Every row comes from one small tree of marks. The marks that hang from a mark follow it in brackets, in alphabetical order. Every link used is in the known rows. Which tree was each row made from?
Known rows
T{E{F{C} U} W}: [ 16 -34  -4  18   5   2  -3  -5   1   8 -11   2   1  -2  -8   5   5  -1
  -1  -1  22  17  -1]
T{E F{C} U}: [ 14 -21  -4   0  13   0   4  -1   2   7  -7   1   3   4   1   5  -1 -11
   1 -10  -5 -21  -1]
T{F{C H} W}: [  3 -17  -1 -11  -5  -1  -5  -3   2   4  -3   0  -4 -18   6 -14  -6  -4
  -1   5  -8   0  -2]
T{E U}: [  6   7  -1   1  14   4   2  -1   0   7  -7  -2   5  19   2   2  -1  -4
   2  -8  -5 -19   0]
W{E{F}}: [-25   6  -1  -5  -1   1   7  -7  -3  -6   3  -2  -7 -16   4  11   4   6
   0   1   7   9   2]
E{T}: [  4   9  -3   1   6   4   1  -6  -5  -4  -1   2   1  40   4   7  -3   6
  -1   3 -18  12   1]
W{E{T{F} U}}: [-13   8   1  14   1  -3   6  -6  -2  -7   2   6   6  29 -11   8   0  -3
   1  -4  -5  25   1]
U{E{F T W}}: [ 8  7  2  2  0  1 -2 -7 -3 -6  2 -6 -4 23 -2 12  6  7 -2 17  5 -1  1]
U{E{F{H} T{W}}}: [  8  11   7  -1  -7  -2  -4  -4   1   2   3   4  -4  14  -2 -12   4   5
  -2  22  -6  -3  -2]
F{C}: [  3 -19  -8 -10   4   6   0  -5  -4   0   1   1   1   2   8   7  -3   8
  -2   1  -6  11   0]
E{F T}: [ 4  7 -2  5  6  3  4 -7 -4 -5 -3  2 -8 26  4  9  3  7 -1  2 -4 12  2]
U{T{W{E}}}: [-26   3   0  -8 -13  -1  -1  16  -4  -1   3  -1   7 -16   0   3  -1   1
   2  -3  -3  -3   1]
E{F{H} U}: [  4  18   3   8   7   4   0  -5   2  -1  -2   4  -4  -5  -5 -12   3   8
  -3  -5  16  30   0]
W{E{F T U}}: [-15   7   1  17   2  -1   6  -8  -3  -5   1   6   1  25 -10  10   6   6
  -1  -3   9  28   1]
T{F{C} U}: [  8 -21  -6   0   3   1   3   0   1   3   0   1  -1  -4   4   6  -3  -6
   0 -11  -4 -16   0]
C{F{H}}: [ -3  19   2 -10   5   4   0  -2  -1  -2   0  -1  22   3   6 -13   1   4
   1   0 -13  10   0]
T{U W{E{F{C}}}}: [-19 -34  -3  -2 -12  -3   0  -3   0   8   2  -1   1 -19   2   6   4  -3
   1  -4  13 -23   0]
T{U W}: [  0  -5  -2   2  -7   3  -5  -1   0   6  -1  -4   4   6   5  -2  -4  -4
   1  -4   0 -22   0]
T{F}: [ 0  8 -2 -1  4  3  4 -5 -1 -6 -1 -2 -6 -5  7  7 -5 -2  1  0 -7 10  2]
F{H}: [ -3  21   0 -14   5   5  -1  -4  -1  -1   0   0  -3   0   7 -13  -4   8
  -1   2 -11  10  -1]
H{F}: [ -6   9  -3  -1   4  -7  -3  -5   1  -4   1  -2 -13   3   7   6   0  10
   2   1  -8  12   2]
T{E{U} F{H} W}: [  9   9   6  12   7   0  -3  -3   5   5 -11   1   3  -1  -9 -18  -3 -10
   1  -1   4  13  -2]
U{T{F}}: [  0  11  -1  -2   1   1   5  17  -2  -6  -1   2  -3 -13   2   5  -3  -2
   0 -11  -6   5   2]
H{F{C}}: [ -1 -18  -9  -6   4  -8  -4  -5   0   0   1   1 -11   1   6   9   1  12
   0   1  -8  12   1]
T{F{C}}: [  5 -20  -7  -5   4   2   3  -4  -2  -3   0   0  -5  -8   7   8  -4   0
  -1  -1  -7   9   1]
U{T{F{H} W}}: [ -2  14   4  -8  -7  -2  -3  18   3  -1  -3   1  -2 -24   2 -17  -5  -5
   0  -6  -6  -3  -1]

Which tree is each row?
[  4  11   5  11  -6  -1  -4  17   3   2  -4   5  -1 -20 -10 -17   4   4
  -3 -11  21  19   0]  E{F{H} U{T{W}}}
[  6  12   1   0  -2   0   5  17  -3  -5   7   5  -3 -18  -1  10   6   8
  -1   3   6   2   2]  U{E{F} T}
[  8  -8  -1 -16  14   1  -4  -6   2   3 -11  -8  -3  -8   2 -11  -3  -3
  -1   2  -1  -3  -3]  T{E{W} F{C H}}
[ 12 -26  -4  13  -7  -1  -2  19   1   2  -2   6   7 -15 -10   2  -2  -5
  -1 -13  10  16   0]  E{U{T{F{C} W}}}
[  8  22   8  -8   2  -2  -4  -5   1  -5   2  -5  -1  21  -3  -9  -2   0
  -1  16 -12  -3  -2]  U{E{T{F{H}} W}}
[  7   0   1  18  -7   0  -1  18   2  -2  -3   4   4 -12 -10   0  -3  -7
   1 -13  10  16   2]  E{U{T{F W}}}
[ 13 -31  -1   3 -11  -3  -2   1   2   7   6   2   5  -9   0   5  -2 -10
   1   8  -2 -30  -1]  T{F{C} U{E} W}
[-15   9   0   9   2   1   3  -7  -4  -4   3   5  11  39  -9   7   1   5
   0  -1  -5  27   1]  W{E{T U}}
[ 11 -23  -2  -3  -2   0  -3  -3   0   4   5  -8  -1  -8  -1  11   7   3
  -2   6  20 -25  -1]  T{U{E{F{C} W}}}
[-23  -4   0  -4 -12  -1  -2  -2   0   5   4  -4   8  -1   3   1  -2  -5
   4  -3   0 -25   0]  T{U W{E}}
[-19  10   0  -3   0  -3   7  -7  -4  -8   2   2  -1  20   2   8  -2  -3
   2   2 -18   8   1]  W{E{T{F}}}
[10  6  0 22  7  3  3 -7 -3 -4 -3  7 -1 33 -9  8  5  6 -3 -3  9 32  2]  E{F T U}
[  5  18   7  -9  -1  -2  -4   0   6   1   5  -8   1  -9  -1 -12  -1  -6
   0   5   2 -29  -2]  T{F{H} U{E{W}}}
[  8   6   3   2  -2  -1  -2  -1   2  -2   5  -9   1  -2  -1   7  -1  -8
   2   4   5 -28   0]  T{F U{E{W}}}
[  7  20   7  -6   0  -3   2   2   5   2   7   3   0  -6   0 -13  -1  -6
   1   4 -10 -23  -2]  T{F{H} U{E}}
[  6   8   6   1   4  -2  -3   1   6  10 -10  -1   1  -2   1 -19  -3 -16
   2  -5  -5 -30  -3]  T{E F{H} U W}
[ -2  10   4  -7  -5   0  -3  -3   3   0  -3  -3  -6 -16   6 -17  -7  -5
   1   5  -8  -1  -1]  T{F{H} W}
[  6   7   1  -3  -1   2  -5  -2   1   2   7  -9   6   8   0   6   1   1
   1   7   6 -26   0]  T{U{E{W}}}
[-25   0   0  -3 -14  -3   2  15  -3  -2   1   0  -3 -31  -1   5   4   2
   1  -5  11  -2   2]  U{T{W{E{F}}}}
[ 13 -22  -3   1  -1  -1   3  -1   0   5   8   4   0  -6   0  10   7   3
  -1   5   8 -19   0]  T{U{E{F{C}}}}
[-22  -8  -2 -19   0  -1   3  -7  -2   0   3   3  -6 -25   5  -7   4   9
  -2   2   3  10  -2]  W{E{F{C H}}}
